What can hang from each mark
k_518: k_117 k_738
k_117: k_129
k_851: k_690 k_738
k_129: k_117 k_738
k_27: k_518
k_298: k_738
k_738: k_75 k_129 k_298 k_518
k_690: k_851
k_75: k_738

Every row comes from one small tree of marks. The marks that hang from a mark follow it in brackets, in the order of their numbers. Every link used is in the known rows. Which tree was each row made from?
Known rows
k_851(k_690 k_738(k_129(k_117))): [-0.48  0.14 -0.60  3.38 -0.21  0.31 -2.04 -0.16  3.40 -2.20  1.50 -1.19
 -2.00 -0.79 -0.96  0.67 -1.05 -2.10  0.13  0.79  2.14 -4.88]
k_690(k_851(k_738(k_298))): [-0.89  0.17  0.80  2.10  0.51 -0.52 -0.30 -0.22 -0.11 -0.68 -0.85 -1.47
  0.86 -0.70 -0.91  0.40 -1.11 -1.38  0.20 -0.88  0.08 -0.22]
k_738(k_75 k_298 k_518(k_117)): [-0.84 -1.02 -0.36  0.61  1.59  1.23  1.80  0.76  1.83 -4.37  1.68 -0.35
  1.75 -0.15 -0.52 -1.79 -3.04 -1.23  1.32  0.60 -1.05  1.70]
k_298(k_738(k_129 k_518)): [-0.65 -1.20 -1.10  0.13 -0.44  0.50  0.52  0.42  3.40 -1.52  0.42  0.46
  0.23  0.28 -0.72 -0.82 -2.90 -1.26  1.21  2.48  0.62 -2.88]
k_851(k_690 k_738(k_129 k_298 k_518)): [-0.80 -0.44 -0.45  2.47 -0.28  1.36 -0.19  0.32  3.18 -1.18  2.33 -0.84
 -0.08 -0.11 -1.70 -0.70 -2.70 -2.48  1.16  1.00  0.50 -3.31]
k_129(k_117 k_738(k_75 k_518)): [ 0.23 -0.83 -0.68  1.69  1.29  0.23  0.19  1.05  3.11 -6.63  0.13  1.79
 -0.58 -0.03 -0.89  0.34 -2.53 -1.69 -0.17  0.99  0.03  0.07]
k_851(k_690 k_738(k_75 k_518)): [ 0.22 -0.47  0.49  2.88  0.34  2.25 -1.36  0.74  2.05 -1.20  2.23 -0.65
 -0.75 -0.51 -0.58 -0.61 -1.19 -1.87  0.23  0.10  1.01 -0.22]
k_117(k_129(k_738(k_298))): [-0.45  0.21 -0.98  0.96  0.24 -1.80 -0.15  0.24  1.95 -4.13  0.16 -0.21
  0.29  1.30 -1.46  0.46 -3.07 -1.46  0.12  0.08 -0.16  0.46]
k_851(k_690 k_738(k_75 k_129(k_117) k_518)): [-0.42 -0.73 -0.72  3.68  0.64  1.69 -0.99  0.85  5.19 -4.06  2.17 -0.24
 -2.16 -0.92 -1.03 -0.02 -2.29 -2.93  0.53  1.45  2.06 -3.74]
k_298(k_738(k_518)): [-0.23 -1.13 -0.30 -0.51 -0.72  0.63 -0.49  0.27  1.09 -1.28  0.08  0.89
  1.40  0.25 -0.50 -0.82 -2.26 -0.53  0.29  1.53 -0.04 -1.14]
k_75(k_738(k_129 k_298 k_518)): [-1.09 -0.98 -1.22  0.33  1.30  0.49  1.55  1.24  4.34 -3.33  0.27  0.80
  0.32  0.19 -1.39 -0.25 -4.05 -1.66  1.05  1.41 -0.89 -1.05]
k_27(k_518(k_117(k_129) k_738(k_75 k_298))): [-0.57 -0.82 -0.47  2.09  0.34 -1.00 -0.40  0.29  4.25 -5.82  2.41 -0.97
  1.46  0.88 -0.41 -1.85 -5.69 -1.76  1.84  1.28  0.17  2.64]
k_738(k_75): [ 0.27 -0.13 -0.08  0.93  1.31  0.14  0.77  0.94  0.47 -1.45  0.42 -0.14
 -0.85 -0.20  0.42  0.08 -0.85 -0.77  0.09 -0.44  0.05  1.68]
k_27(k_518(k_117 k_738)): [ 0.03 -0.80  0.38  1.24 -0.72 -0.25 -1.44 -0.76  2.13 -2.26  1.56 -0.52
  1.95  0.41  0.14 -2.04 -2.67 -0.23  1.83  1.31 -0.20  1.35]
k_518(k_738(k_75)): [ 0.45 -0.53  0.31  1.52  0.56  0.05  0.72  1.19  2.72 -1.95  0.19  0.25
 -0.03 -0.51  0.32 -0.39 -1.45 -1.53  0.31  0.19 -0.33  2.52]
k_851(k_738(k_129 k_298)): [-0.87  0.34 -1.04  2.30  0.40 -0.42  0.41  0.32  2.07 -0.88  0.92 -1.39
 -0.53 -0.49 -0.96 -0.43 -1.67 -1.62  1.18  0.54 -0.33 -2.29]
k_738(k_75 k_129(k_117) k_518): [-0.59 -1.04 -1.41  1.27  1.03  0.82  1.39  1.03  4.95 -4.63  0.73  1.22
 -1.57 -0.50 -0.55  0.06 -2.35 -1.77  0.68  2.10  1.01 -2.15]
k_298(k_738(k_75 k_129)): [-0.32 -0.65 -1.14  1.57  1.18 -0.48  0.94  1.36  2.52 -2.51  0.64 -0.54
 -1.49 -0.08  0.28 -0.01 -3.11 -2.00  0.90  0.95  0.74 -0.63]
k_27(k_518(k_117(k_129))): [-0.57 -0.33 -0.59  0.63 -0.44 -0.61 -2.09 -1.26  1.95 -2.51  1.87 -1.24
  0.70  1.38 -0.17 -1.37 -2.72  0.40  1.45  1.32  1.43 -0.16]
k_117(k_129(k_738(k_75 k_298))): [-0.24  0.05 -1.06  1.83  1.51 -1.50  0.60  1.19  2.40 -5.60  0.69 -0.16
 -0.66  1.08 -1.03  0.65 -3.83 -2.21  0.15 -0.23 -0.09  2.07]
k_117(k_129(k_738)): [ 0.05  0.19 -0.76  1.08 -0.06 -1.28 -1.13 -0.17  2.47 -2.86  0.01 -0.42
 -0.54  1.18 -1.00  0.63 -1.30 -0.83  0.00  0.41  1.12  0.10]
k_851(k_690 k_738(k_298 k_518)): [-0.30 -0.35  0.47  1.90 -0.64  1.58 -1.15  0.14  1.32 -1.05  1.95 -0.55
  1.01 -0.18 -1.52 -0.81 -1.99 -1.71  0.18  0.19 -0.14 -1.73]

Which tree is each row?
[-0.59 -0.59 -0.47  3.42  0.99  1.62  0.60  1.26  3.99 -2.48  2.73 -0.97
 -0.99 -0.37 -1.23 -0.55 -3.51 -3.24  1.17  0.72  0.64 -1.64] -> k_851(k_690 k_738(k_75 k_129 k_298 k_518))
[-1.00 -0.96 -0.92 -0.01  0.62  0.86 -1.42 -0.18  4.94 -4.16  0.87 -0.58
  1.29  0.63 -1.14 -1.17 -2.46 -0.35  0.91  1.75  0.89 -0.21] -> k_75(k_738(k_518(k_117(k_129))))
[-0.19 -0.62 -0.43  0.42  0.33 -0.02  0.98  0.59  1.13 -3.67  0.22  1.25
  1.42  0.76 -1.55 -0.36 -2.92 -1.24  0.48  0.58 -1.52  0.59] -> k_129(k_738(k_298 k_518))
[-1.07 -0.71  0.98  1.91  0.17  1.42 -1.28 -1.08  2.25 -1.26 -0.08 -1.91
  1.96 -0.78 -0.87 -1.22 -0.33 -0.64  1.39  0.67  1.11 -0.64] -> k_690(k_851(k_738(k_518(k_117))))
[ 0.15  0.08 -0.84  1.85  1.22 -1.01 -0.45  0.77  3.13 -4.28  0.28 -0.35
 -1.43  0.99 -0.52  0.67 -2.19 -1.59  0.12  0.01  1.10  1.60] -> k_117(k_129(k_738(k_75)))
[-0.57 -0.58  1.06  1.59 -0.28  1.27 -0.93 -0.57  1.75  0.12 -0.89 -0.45
  0.91 -0.63 -0.98 -0.16 -0.12 -0.77  0.58  0.43  1.07 -0.76] -> k_690(k_851(k_738(k_518)))
[-0.98 -0.85 -0.29 -0.26  0.20  1.05  1.24 -0.11  1.12 -2.94  1.38 -0.24
  2.71  0.08 -1.00 -1.91 -2.47 -0.33  1.19  1.04 -1.16  0.02] -> k_738(k_298 k_518(k_117))
[ 0.40  0.17  0.57  3.34  0.88  1.09 -1.61  0.72  0.77 -0.87  1.82 -1.67
 -1.53 -0.53 -0.03  0.20 -0.60 -1.93 -0.13 -0.99  1.08  0.12] -> k_851(k_690 k_738(k_75))
[ 0.29  0.00 -0.50  2.04  2.11 -1.00  1.33  1.50  0.54 -4.79  0.34  0.14
 -0.27  0.48 -0.58  0.45 -3.06 -2.05  0.20 -0.90 -1.45  2.64] -> k_129(k_738(k_75 k_298))
[-0.15 -0.79 -0.93  1.62  1.64 -0.12  1.20  1.44  2.37 -7.82  0.39  1.76
  0.20  0.12 -1.37  0.21 -4.10 -2.26 -0.12  0.82 -1.05  0.42] -> k_129(k_117 k_738(k_75 k_298 k_518))
[-1.04 -1.01 -1.57  1.13  1.34  0.33  2.44  1.46  4.38 -5.81  1.01  1.40
 -0.78 -0.54 -1.05 -0.16 -4.20 -2.32  0.69  1.77  0.05 -1.76] -> k_738(k_75 k_129(k_117) k_298 k_518)
[-0.81 -1.08 -0.97  1.32  1.51  1.46  1.64  0.56  4.44 -3.32  1.81 -0.79
 -0.19 -0.19 -0.19 -1.53 -2.25 -1.37  2.19  1.85  0.73 -0.10] -> k_738(k_75 k_129 k_518(k_117))
[-0.70 -0.10  0.17  3.72  1.74 -0.02  0.24  0.55  3.27 -1.15 -0.30 -1.96
 -1.84 -0.94 -0.18  0.74 -1.03 -2.42  1.15 -0.23  1.84 -0.39] -> k_690(k_851(k_738(k_75 k_129)))
[-1.22 -0.40 -1.71  1.07  1.72 -1.12  0.76  1.07  3.68 -5.66 -0.14  0.60
 -0.77 -0.29 -1.18  0.84 -3.84 -1.91  0.06  0.86 -0.50 -2.36] -> k_75(k_738(k_129(k_117) k_298))
[-0.86 -0.57 -1.10  1.44 -0.25 -1.28  1.53  0.73  4.62 -4.49  0.19  0.83
  0.24 -0.70 -1.11  0.02 -3.56 -2.24  0.55  1.51 -0.26 -2.17] -> k_518(k_738(k_129(k_117) k_298))
[-1.03 -1.17 -1.18  0.68  1.32  1.26  0.31  0.33  4.97 -3.42  1.05 -0.63
  0.56  0.05 -0.84 -1.15 -2.51 -1.01  1.84  1.87  0.20 -1.24] -> k_75(k_738(k_129 k_518(k_117)))
[-1.76 -0.76 -0.41  2.30  0.32  0.14  0.48 -0.06  4.31 -3.90 -0.46 -0.07
  0.22 -1.01 -1.93  0.34 -2.91 -2.33  0.78  1.48  1.10 -3.77] -> k_690(k_851(k_738(k_129(k_117) k_298 k_518)))
[-1.02 -0.76 -0.66 -0.25 -0.64  0.92 -0.66 -0.80  3.70 -2.62  1.32 -0.79
  1.42  0.62 -0.94 -1.62 -1.51  0.01  1.08  1.97  1.36 -0.93] -> k_738(k_518(k_117(k_129)))
[-1.43 -0.92 -1.12  0.00  0.88  0.50 -0.38  0.21  4.31 -5.52  0.93 -0.43
  2.09  0.71 -1.61 -1.33 -4.11 -0.92  0.96  1.37 -0.20  0.16] -> k_75(k_738(k_298 k_518(k_117(k_129))))
[-0.18 -0.91  0.13  2.19  0.89 -0.46  0.43  0.63  2.18 -5.00  2.07 -0.58
  1.81  0.33  0.07 -2.01 -5.02 -1.60  1.94  0.54 -1.29  3.42] -> k_27(k_518(k_117 k_738(k_75 k_298)))
[-1.12 -0.87 -0.34  3.23  1.32  0.75  0.09  0.45  5.35 -4.01 -0.39 -0.31
 -1.43 -1.34 -0.97  0.53 -2.02 -2.50  0.88  1.32  2.23 -2.63] -> k_690(k_851(k_738(k_75 k_129(k_117) k_518)))
[ 0.04 -0.62  0.30  0.98 -0.74 -0.98 -0.33  0.16  1.23 -2.19  1.05  0.91
  1.53  0.57 -0.48 -1.17 -4.09 -1.07  0.89  0.61 -1.26  1.55] -> k_27(k_518(k_738(k_298)))
[-0.77 -0.60 -1.51  0.87 -0.12 -1.09 -0.25  0.39  3.05 -3.78 -0.02  0.22
 -0.82 -0.32 -0.41  0.29 -2.82 -1.41  0.25  1.85  1.00 -4.22] -> k_298(k_738(k_129(k_117)))
[-0.38 -0.97 -1.05  2.61  0.72 -1.38  0.93  1.24  5.08 -6.46  1.53  1.12
 -0.81 -0.13 -0.46 -0.37 -5.98 -2.76  1.22  1.68 -0.19 -0.22] -> k_27(k_518(k_738(k_75 k_129(k_117) k_298)))
[-0.88 -0.79  0.17  3.18  1.47  1.20  0.63  0.57  4.48 -1.45 -0.08 -0.96
 -0.94 -0.82 -0.70  0.03 -1.54 -2.26  1.50  0.94  1.84 -0.74] -> k_690(k_851(k_738(k_75 k_129 k_518)))
[-1.20 -1.37 -1.21  0.47 -0.23  0.77  0.30 -0.05  3.80 -2.75  1.10 -0.81
  1.24  0.14 -0.58 -1.78 -3.19 -1.10  2.12  2.76  0.57 -2.62] -> k_298(k_738(k_129 k_518(k_117)))
[-1.41 -0.96 -1.07  0.40  0.41  0.85  2.04  0.09  3.41 -2.95  1.63 -0.65
  1.49  0.10 -1.19 -1.76 -3.10 -1.12  2.13  1.89 -0.40 -1.56] -> k_738(k_129 k_298 k_518(k_117))
[-1.26 -0.95  0.12  3.48  1.70  1.46  0.35  0.07  4.93 -2.79  0.64 -2.16
  0.00 -0.95 -0.59 -0.92 -1.82 -2.17  2.43  1.14  1.86 -0.59] -> k_690(k_851(k_738(k_75 k_129 k_518(k_117))))
[-0.66 -0.21 -1.10  1.51  1.83 -0.40  2.63  1.44  2.30 -2.87  0.95 -0.37
 -1.26 -0.13 -0.24  0.02 -3.21 -2.06  0.95  0.24 -0.34  0.44] -> k_738(k_75 k_129 k_298)
[-0.42 -0.80  0.15  1.35 -0.42 -0.69 -0.43 -0.35  1.65 -3.38  1.72 -0.48
  2.73  0.50 -0.35 -2.10 -4.31 -0.79  1.87  0.96 -1.22  1.74] -> k_27(k_518(k_117 k_738(k_298)))
